Each row was made from one path, in order. Every step used is in the known rows, and no mark comes twice. Write each row's path.
Known rows:
k-c-e-n-s: [  7.8   9.6 -39.0 -38.6  10.6   5.4  12.7  -7.8 -19.9   0.6  23.0  19.7
  -7.8   3.8 -13.1  19.6   2.7  29.1  30.9 -10.4   3.4  12.2  26.5  -7.0]
s-n-r-h-k-c-e: [  9.3  -1.8 -14.5 -19.0   2.9  24.8   2.4   0.9 -13.3  11.2  -4.6  -0.7
  -2.6  23.3  -1.8  35.6  -4.4  37.8  30.7   6.8   0.0  30.4   9.3 -14.7]
k-c-e-h-r: [  2.6  22.4  -8.0  11.8   5.7   2.2  13.9 -13.1  12.1  -7.0   6.3  28.0
  12.2 -15.1   5.3   3.5  22.5   5.3  20.9  14.1  20.3  14.9  11.8   0.0]
e-h-k-c-r-n-s: [ -8.8  -7.1 -19.5 -56.6   4.3 -14.3  15.9 -40.5 -26.7  -4.6 -26.5  23.1
 -21.5   2.8  -9.4  10.1 -31.6  11.2  34.7 -14.2 -11.9  15.7  27.2  25.5]
e-n-r-h-k-c: [-17.8 -25.0  -2.1 -28.4  -6.6  18.9   1.3  17.7 -23.7  -4.0 -23.2  26.0
 -28.2  40.4   3.2   3.1 -19.3  26.6  15.4  -0.4   7.6  13.3 -10.1 -22.3]
e-n: [ -9.0   8.7  -8.7 -25.2   2.8   3.7   3.6  16.0  -5.3   2.3  22.2  23.8
 -10.6   5.3   9.0 -23.1   0.5   2.7   5.8   5.7   6.1   5.9  -0.7 -13.5]
s-n-r-h-e: [ 47.2 -12.9  -8.1   2.0  -9.1  12.7  -0.6   9.8   1.3  11.0  15.4 -10.6
   5.6  -2.1   2.0  24.3  18.6  11.8 -16.6  24.2  -2.1   2.1 -15.1 -27.2]
h-r-n-s: [-10.3  -3.4 -26.8 -23.0  -5.7 -17.5   1.3 -11.9  -8.0  -2.1  31.3  32.4
  -7.1 -36.0   3.0   7.1 -11.9  -4.9   3.8  -2.6 -23.6   2.7   5.8  31.4]
e-h-k-n: [ 19.0  20.2   2.1 -18.3  -4.5  23.1 -26.7 -15.2 -29.6  -1.7 -20.5 -31.4
   4.2  19.5 -18.0  -0.9 -59.0   8.0 -19.4  -1.4  -3.7  27.0   7.3   7.0]
c-k-n: [  7.2   9.9  -8.6 -16.9   4.4   9.4 -52.8  10.6  -9.0  10.5   9.6 -24.6
  17.5  22.4 -25.8  20.3 -46.5 -16.2 -16.2  -0.4 -10.1   5.2  -5.8  21.8]
e-h-k-c-r: [-13.2  -4.4   5.3 -24.6   0.4  -5.6  19.6 -25.0  -2.6  -3.9 -36.5  18.7
 -16.9  24.0 -11.6  -1.0 -12.8  11.6  35.8  -2.6  21.0  26.1  24.7  -6.3]
n-r-h: [ 11.1 -14.0  -0.1 -26.9 -11.6   4.0  11.3   3.9 -14.9   3.4 -21.8  -6.5
   2.6   5.7   6.2  -1.2   2.0   3.1   6.9  28.1  -9.0  -8.9 -28.0  -9.3]
c-k-h-e: [ 22.4 -16.7 -25.6  38.6  15.6   7.9 -32.2  -0.6  -4.1  36.4   0.7   3.1
   9.8  12.0 -16.2  24.6  -2.1   3.7 -23.6   4.0 -14.8   6.5  16.5  -0.8]
c-e: [ 17.7  27.7 -19.9   0.7  11.3   3.9   7.7 -20.0  -2.3   7.4  10.3  -6.1
  17.7  -6.5 -10.0  13.4  17.2   4.9  20.8   1.7  -6.7  19.7  18.2   1.0]
x-r: [  1.8  -3.6   3.9   0.8   1.4   4.5  14.1   4.5  19.4   1.0 -14.5   2.9
 -15.3  -5.0  37.3  16.6  -5.2  11.1  13.2   3.0 -11.3 -12.9 -18.4 -19.2]
n-r: [  4.4 -11.1   0.9 -15.7   3.8  -5.8   1.0  15.6  -6.9  22.4   9.4   7.0
   2.4   1.7  10.2   7.7  13.1  26.3  14.7  29.7  -8.7  -4.4 -13.1 -13.1]
x-r-n: [-14.8  -9.3 -10.8 -16.0   6.2  -4.2  10.0  -6.2  15.1   6.7  -9.3  23.0
 -20.0 -18.3  42.2   5.7  -9.5  -7.3  14.7   2.3 -27.2  -9.3 -20.9   9.4]
h-r: [-12.1   6.9  -1.7  20.8 -12.9  -6.8  -0.8  13.9  17.2  -2.1  41.8  31.5
   4.5 -28.9   8.7  -7.7   8.7 -10.1  -9.7  13.9   2.3   6.4  -5.6   3.5]
n-r-h-k-c-e: [  7.4   4.4 -18.6 -12.6   3.7  18.4   7.8 -11.3 -20.4   6.0 -18.2   5.8
  -0.9  23.5  -9.7  26.2   2.3  27.5  32.7   0.9  -3.7  27.7   9.9 -12.7]
c-r-h-e-n-s: [ 27.2   4.1 -32.9 -40.3  -7.6  -7.0  19.7 -16.9 -19.0  -6.4  20.4  14.5
  -8.9  -7.9 -20.4   2.6   0.7   3.3   6.6  -0.5  -1.8   9.0  17.4 -13.4]
s-n-r-h: [ 15.4 -20.2   4.1 -36.1 -11.3  13.1   4.8  19.6  -5.0  10.3  -7.6 -13.8
   0.4   4.9  16.9   9.9  -7.6  16.3   5.6  33.6  -5.4  -5.9 -28.4 -12.9]
e-h: [ 13.0  13.5  13.2 -16.2  10.2   4.0  10.3 -21.5 -12.0 -10.6 -42.6  -9.9
   3.5  10.9   5.7  -9.8  -2.6   6.6  14.0   6.0  11.0  -3.8   7.5   1.6]
r-h: [  8.1  -6.2  -0.8 -15.4 -14.1   9.5  10.7  -9.3  -9.6 -14.7 -30.2 -12.2
  -0.4   3.9  -2.1  -7.2  -8.5 -17.0  -3.9   3.6  -1.2  -5.8 -18.1   0.0]
r-h-k-c-e: [  4.6   9.1 -18.6  -4.2   1.3  20.1   7.2 -19.8 -17.1  -5.8 -22.1   1.8
  -2.1  23.6 -15.4  22.3  -3.4  14.4  24.3 -13.9   0.6  30.2  16.5  -6.1]
k-n-r-h: [ 22.5  -9.0 -10.3 -28.2 -14.2  15.2  -2.2   3.3 -14.5   8.8 -12.7 -22.9
  11.9   4.0  -4.2   5.2 -16.5   1.9  -8.3  32.7  -6.0  -2.3 -30.9  -7.1]
s-n-r: [  8.0 -17.9   6.9 -26.2   3.8   4.9  -8.0  34.6   4.8  31.8  29.1  -1.7
   0.5   0.9  24.2  22.1   0.1  42.7  11.6  37.6  -3.6   0.7 -13.6 -15.1]

Which path is each row?
[ -3.0   3.8 -21.3 -31.8   0.1 -15.1   6.2 -22.7 -14.1  -6.8   9.5  27.9
  -6.0 -30.0   6.2   3.7 -14.5  -3.1  10.6   0.4 -17.7  -0.4  10.1  31.8]
e-h-r-n-s
[  2.7 -13.8  13.9 -35.2 -19.1  16.7 -11.0  15.2 -34.1   2.7 -15.8  -9.7
 -15.1  23.2   8.7   2.2 -43.6  22.1  -0.6  13.4 -22.4  19.2 -12.1  -7.1]
s-n-r-h-k
[ -1.4  -6.8 -27.1 -36.6   2.7 -12.4   1.6 -19.1 -20.1  -0.4   5.2  12.6
  -9.5 -15.9  -2.8  13.2 -18.3   1.9  10.4 -11.5 -24.4  -2.5   9.6  29.5]
r-n-s
[-16.0 -15.4 -21.2  40.0  -3.6   2.7  -4.7  10.7  15.3  31.6  26.6  33.2
   6.6 -30.6  11.3  -8.6  -3.4   4.6 -19.5  25.6  -3.9  11.8   4.5   5.5]
k-h-r
[ -0.6   6.7 -35.0 -26.6   8.2  -7.9  12.5 -29.3 -10.1  -4.0   8.3  32.6
  -1.6 -23.9   0.0  20.6  -1.0   8.4  28.2  -4.3  -7.1   8.6  20.0  26.8]
k-c-e-h-r-n-s
[  7.4   8.6 -33.6 -49.6  -0.9  12.3  11.1 -12.8 -39.0  -8.9   1.0  14.3
 -15.6  15.3 -16.7  12.8 -20.8  24.4  25.1 -14.8  -7.9  21.1  22.2  -5.8]
r-h-k-c-e-n-s
[-14.3 -24.5   3.4  -6.2 -10.4  22.1   6.0   3.0  -8.0 -15.9 -47.5  11.0
 -32.4  33.8  12.8  19.6 -28.6  17.1  12.1 -16.8   3.3   6.0 -12.1 -17.1]
x-r-h-k-c
[ 14.7   3.8 -15.8 -43.5  -4.7   9.0  18.1   4.4 -20.4   7.3  -3.1   5.5
   4.9   5.8   6.6  -9.7  10.8   9.1  20.4  32.2  -8.9   4.5 -19.3 -19.9]
c-e-n-r-h
[  1.0  14.8  22.2 -20.6   0.2   9.5  -6.5 -17.8 -39.2 -14.2 -44.4  -7.9
 -12.7  28.4   0.0 -13.0 -39.7  14.0   6.2 -10.0  -8.7  20.3  16.2   4.1]
e-h-k
[-11.0 -34.1   5.9 -21.8  -8.2  24.2  -5.8  21.7 -13.4   0.6 -23.3   8.1
 -25.5  36.3   7.8  23.8 -27.4  35.2  11.5   1.0   6.6  13.0 -10.4 -16.7]
s-n-r-h-k-c
[-12.6 -15.9 -32.3 -44.5   3.0 -19.8  18.5 -28.9  -5.6   4.1   0.8  28.1
 -15.0 -12.0  -9.7  17.9 -10.4   2.8  30.3  -9.4  -7.1   4.9  19.7  22.6]
k-c-r-n-s
[ 14.7   7.7  -6.7 -18.0 -21.1  27.4 -27.4  -7.6 -29.3  -5.5 -11.7 -32.9
   1.8  16.3 -22.1   1.0 -62.9  -6.3 -31.6  -2.2 -12.5  25.5  -6.8   5.8]
r-h-k-n
[ 22.8   3.9 -21.5 -37.9 -17.6  15.4 -19.1 -18.0 -42.3  -8.8  -5.0 -30.3
  -3.0   7.1 -30.8  19.5 -63.8   9.2 -18.4 -12.3 -21.0  17.1   8.7  13.9]
r-h-k-n-s
[  5.8  -9.5  -6.0 -43.3  -9.0   7.1  14.6  15.3 -18.9   3.8  -8.0   9.6
  -4.3   9.1  12.5 -15.5   2.8   5.5  10.6  31.7  -4.7  -5.5 -27.5 -18.9]
e-n-r-h
[-25.4  -1.1 -15.7  -1.2  -5.0 -13.8  -1.1   0.2  13.4   4.2  34.9  44.7
  -3.1 -36.6  20.4 -13.6   1.2 -25.0  -3.9  10.5 -16.1   6.8 -11.3  28.0]
h-r-n
[ 16.9 -16.8 -25.9  -3.0  11.0   5.3  -0.7  23.4  -8.4  45.5  30.9  27.9
  -1.7   1.0  11.2   0.5  21.3  38.5   0.7  40.9  -6.4   7.6  -2.4 -33.4]
k-h-e-n-r
[-19.4 -16.6 -35.9 -20.1   5.7 -13.8 -20.6  -7.6 -17.4  21.0  18.8  34.2
  -3.6 -21.1  -1.0  15.0 -32.4  -3.7   2.9   1.4 -36.9   1.2  12.6  43.8]
c-k-h-r-n-s
[ 19.0   5.5   2.1 -29.5  -0.1  12.8 -21.2   4.6 -31.4  21.2  -6.7 -18.5
   5.6  18.4  -2.7   8.0 -35.5  33.5  -0.8  29.6 -11.2  17.4  -5.5  -6.7]
e-h-k-n-r
[ 26.4   5.7 -30.9 -23.5   1.9  -1.3   3.1  -2.3 -19.9  -2.5  34.8  16.1
 -10.5  -5.7 -13.1  10.9   2.2  16.9  -1.4  -7.7  -4.7   4.6  18.8 -13.2]
h-e-n-s
[ 46.1  -3.9 -15.6  -1.8  -7.4   9.7 -25.7   4.1 -12.3  10.4   5.6 -17.8
  16.7  13.2 -21.1  26.9   0.2  -8.2 -22.1  17.7 -11.7   0.8 -18.1 -12.2]
c-k-n-r-h-e
[-20.6 -11.1  -1.5 -17.6  -4.9  -7.9  15.2 -14.7   2.7   1.8 -13.7  23.1
 -18.6  19.6 -14.8   3.4 -12.5   9.3  27.6  -5.8  15.3  28.0  20.7  -7.2]
h-k-c-r
[-21.3 -19.5   1.9   2.7  -1.7  13.2  -7.3   6.5 -11.3  -7.6 -21.3  17.9
 -24.1  33.6  -4.5  16.2 -21.2  22.8   7.7 -22.1  11.2  16.4   8.4  -8.6]
h-k-c
[  3.6   2.9 -22.7 -43.2   1.2  -3.1   5.3   0.7 -24.0  -4.2  22.4  15.8
 -12.2  -2.5  -5.9   0.3 -14.3  17.6  11.4  -5.8  -5.9   1.3  13.2  -2.1]
e-n-s
[ 39.3   1.4 -15.1   7.1 -15.0  -3.0  18.9 -26.1   6.1  -5.7  -1.1  -3.0
   4.3  -7.7 -19.6   4.0  21.5 -20.9 -11.4   7.9   6.4  10.6   1.9 -17.9]
c-r-h-e
[ 41.1  -1.3 -12.4  18.2 -12.6   9.0   4.9 -12.6  -1.9  -9.7  -4.8  -9.6
   5.4  -4.0 -13.5  10.3  17.7 -15.2 -25.4   0.2   0.9   1.6  -6.6 -15.6]
r-h-e
[-36.1 -17.7 -26.9   5.4   7.1  -8.8 -24.1   3.9   5.3  31.8  18.9  47.7
  -0.3 -22.5  15.6  -6.9 -20.6 -21.0  -5.4  15.7 -29.3   8.1  -3.5  40.1]
c-k-h-r-n
[ -3.0   3.4 -17.4 -34.7  11.7   9.0   3.8  19.8 -21.5  24.3  22.2  30.5
  -8.6  21.2   7.7   5.4   9.0  44.7  35.9  23.5  -4.9  23.7   2.6 -27.4]
h-k-c-e-n-r
[ 14.4  -3.4 -23.5 -15.6  -6.5   6.5  21.0   0.5   5.7  -3.4  15.1  30.8
 -11.9   6.9  -8.0  -7.8  21.3  -6.2   2.5   7.2  22.7  14.2   1.1 -33.8]
k-c-r-h-e-n
[ 10.5  -3.1  -5.3 -29.5   6.7   2.4 -41.3  24.2 -14.0  31.1  17.0 -13.3
  17.6  20.3 -10.6  24.6 -24.1  13.3   2.5  29.9 -17.7  -0.1 -17.2   4.8]
c-k-n-r
[ -0.6  17.0   8.1   7.0  -4.4  -4.6   6.6  -3.9   8.4 -11.0   6.2  22.8
   6.6 -21.1  13.3 -14.7   7.3  -5.4   0.5  18.7  11.6   4.4   0.0   5.5]
e-h-r
[ -4.6  -4.3   6.4 -41.6 -16.2  12.9  -3.6  11.3 -44.6  -2.3 -15.6   7.3
 -19.2  26.9   4.9 -18.9 -35.4  13.5   3.5  10.5 -22.9  18.7 -12.1 -11.8]
e-n-r-h-k
[ 12.6  31.3   9.2 -19.5   7.3  11.0  -0.6 -31.3 -41.2  -9.0 -38.6 -11.0
  -1.7  24.0  -7.5  -5.0 -27.4  17.6  19.6  -9.6 -13.3  31.7  28.2   5.0]
c-e-h-k
[ 30.5   0.2 -29.1 -31.1  -5.1   5.1  16.0  -5.3 -14.9  -9.7  13.0  11.4
 -16.2  -6.4   4.8  16.4  -3.8  13.2   1.8  -3.6 -10.9  -5.2   0.3 -22.2]
x-r-h-e-n-s
[ -4.7  13.7 -23.5 -30.6   3.9  21.8  10.7  -0.3 -20.4  -3.7   1.1  24.2
 -11.5  23.5  -4.0  -6.3  -3.1  12.1  24.5  -4.1   6.0  28.7  10.0 -19.1]
r-h-k-c-e-n
[ 27.7  34.5  -3.2 -14.9  19.5   8.2  17.6 -36.9 -14.1  -4.3 -35.9 -15.1
  18.6   5.7  -3.3   1.9  11.8  10.7  29.6   7.4   5.9  12.0  21.6   1.7]
c-e-h
